Known rows, with every step that occurs:
B > H: [-23  19  -3  -1   5   1 -37  -2  27 -10  12  27   4  11   5  17  16 -60
  25 -21  33  12  18 -14  37 -83  -3  54  42]
D > M: [-13  10  13 -10 -27  29  14  16  30 -18 -14  21 -12 -10  42  -5   3  16
   0 -28  16 -11  20  -9 -17   0 -39  16  16]
M > D: [-32 -12   5 -14   3  -5 -16 -33 -22  11   6  30  44 -11 -22   7   3  -3
   3   6  16   9  30 -13  31 -26  15  17  30]
D > M > S > W: [-17 -22  30  -3 -41  25  33  -6  37 -21  -6  24  -9   4  35  23  -2  12
 -13 -18  21  34  27 -19 -11  42 -16  10  19]
Z > T: [  7  33  20 -29 -16  27  20  15   7 -29 -12  29  11 -35 -15  -7 -27 -37
   1   6   2 -29  20  26   2 -39  -2   5  -5]
N > T: [ -3  13  -2 -42 -14 -10 -32 -22  28 -18 -43  31  -2  -3   4 -19  10 -13
 -19 -36   8   5 -13  47   1 -25 -39  31   7]
Z > M: [ -7  28  31  15 -15  34  14   7  14  -7 -15   6  18 -42 -19  16  -5 -10
   9  -9 -20 -10   5  20 -22  -4   6  10   1]
G > D > W > N > R: [ 22  -4 -57  21  25 -19 -14  27 -19  45  34 -22  -3  24 -16 -34  29  10
   0  10  17 -19 -16 -15  -5  -4   2 -13 -31]
W > D > M > N: [-10   9   5 -37  14   7 -44 -15   7  11 -23  11  11  17  29   4  -4  20
   8  16 -16 -11   7 -24  14   6   4 -12  16]
G > D > N > W > S: [  7   9 -55   8  20 -27  13  20 -22  37   2 -27  -9   9 -11 -20  16   8
 -10  18  15  -3 -11  -9   9  -4 -14  -7 -22]
S > W > D > N > R: [ 19 -19  21   6  10 -18   9   5 -24 -17  18 -14 -28  23   5  -6  13 -11
 -19  15 -19  -2 -16 -29  23  19  -8  -5  14]
G > D: [-17  18 -44 -15  -6  -2  17  30 -10  54  21  13  30  -2 -13   6   8 -22
  13  -1  36 -29   3  -7  24 -37 -17  17 -16]
G > D > N > W: [ -3   1 -44   2  17 -30  18  22 -19  32  13 -21  -8   1  -8 -19  24   3
 -18  14  17 -21 -13  -8  -3   4 -24   1 -13]
S > W > N: [ 24 -42   2   9  -2  -7   1  34 -10  15  43 -13 -29  27  -5  -3  -5 -17
 -15  -6   2   7 -22 -11   6 -10  -5  -3   8]
N > R: [ 21  29   8   5   9  28   6  -1 -23 -25  -4 -31  11 -37  19  -3  55  -3
   3 -30 -16 -14  -2  -4  22 -30  12  39  23]
G > D > N > W > Z > M > H: [-14   9 -47  24  25 -36   5  -7 -10  25  14 -40   3  -6 -16 -15   8   4
   2  28   8 -13 -12  -2  -6  18 -10 -28 -30]
Z > M > W: [  6  19  35  15 -20  15  21 -20   7  -1   2   9  21 -56 -10  34 -21   6
   5 -13  -6 -12 -19  21 -44  20  26   2   0]
G > D > N: [ -7  11 -26  -1  15 -10  12  25 -16  30  12  -2   5   3 -12  -4   7 -11
 -15  11  22 -16  -4 -13   3 -15 -35   1 -19]
M > N > R: [  0  20  12 -10  32  27 -23 -19  -1   1   2 -27  44 -23  19  33  44   7
 -22  -4  -5  -1  -1   8   7  -6  35  37  45]
W > D > N: [ 16   1  14 -26  29  -7 -43   0 -38 -15 -34  -1 -18  25   5 -17  -1   6
  -4  19 -39  -9  -5 -21  31 -23  -8 -13   4]
M > Z > T: [-17  23  18 -27 -26  41  16  -8  12 -39  -1  31  20 -19  -9  17 -24 -34
   0  21 -22 -42  34  18   5 -25  26  -1 -18]
W > N: [ 32 -19 -11 -10  23   9 -54  26 -22  25   6 -26 -17  12  -3 -15  -3   3
   2 -15 -21   3 -19  -1   5 -54   8 -10  -3]
D > W: [ 26 -22   0  14   0  -5  -8  39 -18 -37  -9  17 -25  43   2 -39  26  20
 -14  -8   9 -10  10   5  -2 -13  -9  25   3]
S > W: [  2 -24  15   1 -26  -3  38  36  -4  -7  31  16 -13  18   0   9   4 -27
 -13 -12  22  -6  -4  -3  19 -10 -19  28  21]
Z > M > N: [-20  25  34  12   7  34  -3 -12  28   7  -9  -2  43 -39 -17  40  -2   0
  -9   8 -16  -2   4  25 -35  17  26  10  17]
S > W > Z > T: [  5 -13   9   2  -9  -8  26  28   6 -21  35   1 -28  26  -8  -9 -43 -45
   8   8   8  -8   1   5  16 -19 -22 -20 -15]
N > W > D > G: [  9 -27 -31 -26   9 -51   1   5 -24   1  -4  -6 -23  15  25 -44  36  37
  18   4 -23 -24  -9   7  14  12  29   8  20]
D > M > W: [  0  -1  19 -12 -32   9  19 -11  24 -13   2  25 -10 -24  51  13 -12  32
  -7 -34  31 -13  -4  -7 -39  25 -18   8  15]
N > W > Z: [ 10 -20 -45  -9  16 -33  -6  21 -22  -8  -5 -42 -34  16  15 -46  13  12
  22 -12 -16 -17 -11  19  18 -27   0   5   0]
W > Z > M: [ -3  16   5  14  15  16 -20  11   5 -14 -10 -18 -11   6  -9  -7 -42 -19
  43  -7 -27  -4   5  17   4 -39 -10 -31 -32]

Rows:
[ -1 -20  25  10 -23  27  15 -16  31 -17   2  -6 -15  -3  34  13  11  19
 -16 -19   2  40  13 -26 -18  51  -2  -6  12]  D > M > S > W > N > R
[ -7   8  12  12  10  22 -21  -5   7 -16 -17 -15  -2   9 -12   7 -45 -17
  40  -3 -30  25  12  15   9 -24   8 -33 -32]  W > Z > M > S
[-11 -21  18  26   5 -26   3 -16  18 -20  23  -6 -27  22 -18  -7 -32 -25
  -9  10  -9  20 -10   5  -8  29 -26 -33 -11]  S > W > Z > M > D > N > T
[ 10  20  36   4  -2  -9 -13 -50   8  -9 -22   5   5 -44 -12  17 -23  14
  -6   3 -29  -4 -31  22 -48  45  17 -23  -9]  Z > M > W > D > N > T
[-24  22 -41  -9 -15   5  25  22  20  47  18  17  15  -5  12   1   3  -3
  11  -4  43 -27   8 -18  -5  -1 -35   2 -17]  G > D > M
[ 31  -2 -53   0   0 -14   3  19 -26   7 -31 -33 -19  11   7 -33  27  28
  16  -6  -8  10  -6  16  34 -28  27  23   6]  N > W > S
[-12  -1  45  23 -27  33  34 -12  23 -11  -7   9  22 -27 -27  43  -9 -14
  -2   1 -14  34  12  10 -17  38  27   4   4]  Z > M > S > W
[-13  -5  24  12  33  -6 -21 -54 -34 -21   0  -9  20 -27 -12  -4  27  13
 -29  15 -14  21  19 -24  14   7   8   2  32]  M > D > N > R
[ 32  -8  -7  13  24 -16  -4  13 -29 -31 -40 -40 -47  14   8 -35  24  33
 -28   6 -25  21  -9   5   5  -4 -10   3   7]  D > N > W > S
[ -6 -37  30 -10 -30  17  28  -1  -2 -12   2  22  12  17  -5  41   1 -17
 -14  -9  15  51  19  -6  30   9  21  27  20]  M > S > W
[ 20  28  22  25 -16  19  11 -23   5   6 -15   2  17 -41 -14  33 -30  13
  18  -6  -7  11 -15  22 -28   9  38  -8 -13]  Z > M > W > S
[-23   4  29  31  12  -2   4 -41   1 -10  -7  -9  19 -48 -35   2   4  14
 -14  23 -31  10   9   3 -33  45  18 -15  12]  Z > M > D > N > W
[ -8   7 -50  15  24 -29 -21   6  16  34  14  -2   8  35 -23 -24  -4  -1
   3  19  22 -11  -9  12 -18  16 -13 -26 -43]  G > D > W > Z > M > N > T
[-14  12  -4 -25  -3   0 -39 -34  -3  -8 -26   9  14  10  27  -4  -3  18
  32  16 -10 -14  11 -25  30  -3   5 -19   3]  W > D > M > H
[ -9  16 -30 -11  13 -26  -3   0   3  25  -4   6   0   3 -12 -13   9 -12
 -26   6  23  -6 -14   8  -8  -1 -46  -1 -22]  G > D > N > T
[ 19 -20   6  35  14  -1 -22  17  -5 -42 -14  -4 -29  50 -12 -34 -10  17
  11   5 -16  18  11  10 -12   7   3 -21 -29]  D > W > Z > M > S
[  0 -20  11  -8 -19  -8  17  13   4   0  21  17 -21  28  15  -1  -6  -9
  -2   7   4 -10  -4 -29  17  22 -18  -4  12]  S > W > D > M
[ -6 -38  20  -5 -16  10  13  -2  -4 -14   4   8  -2  35  -4  31 -18 -20
   4  -5   7  54  17  -6  36  -2  15   2   4]  M > S > W > Z
[  6  11  36   7  -9  -6  11 -32   6   1   5  19  15 -40  -1  24 -25  19
  20   2 -18 -13 -18  15 -41  37  42 -18  -5]  Z > M > W > D > G
[ -8 -27  21  -7 -29  13   1 -23  47 -14 -11  15 -20   8  30   9  -6  16
 -24 -19  11  47   8 -10 -26  52 -18  -8   9]  D > M > S > W > N > T
[-18  -7 -34  -1 -15   0  20   7  21  56  29   6  11   8   2  14  -5  -1
   1   3  38  12   4 -28  -8  29 -14 -18 -21]  G > D > M > S > W > N
[  0  -2 -57  12  16 -25  -3  39 -14  31  26   2  -5  48 -15 -32  -1  -5
  18  11  31 -23   1  -8  12 -20 -21 -15 -41]  G > D > W > Z
[ -3  21   6  21  11  18  -3 -16  21  13 -19 -25  31 -31 -16  24   7  18
  -3  16 -25   9  -3  30 -28  29  45   4  14]  Z > M > N > W > S
[ 24  -7   6 -35  -4 -21 -19 -26 -37  13   4  17   9  -7  17  21 -21  15
  12 -10   6 -21 -30  -4   9 -13  32   2   7]  M > W > D
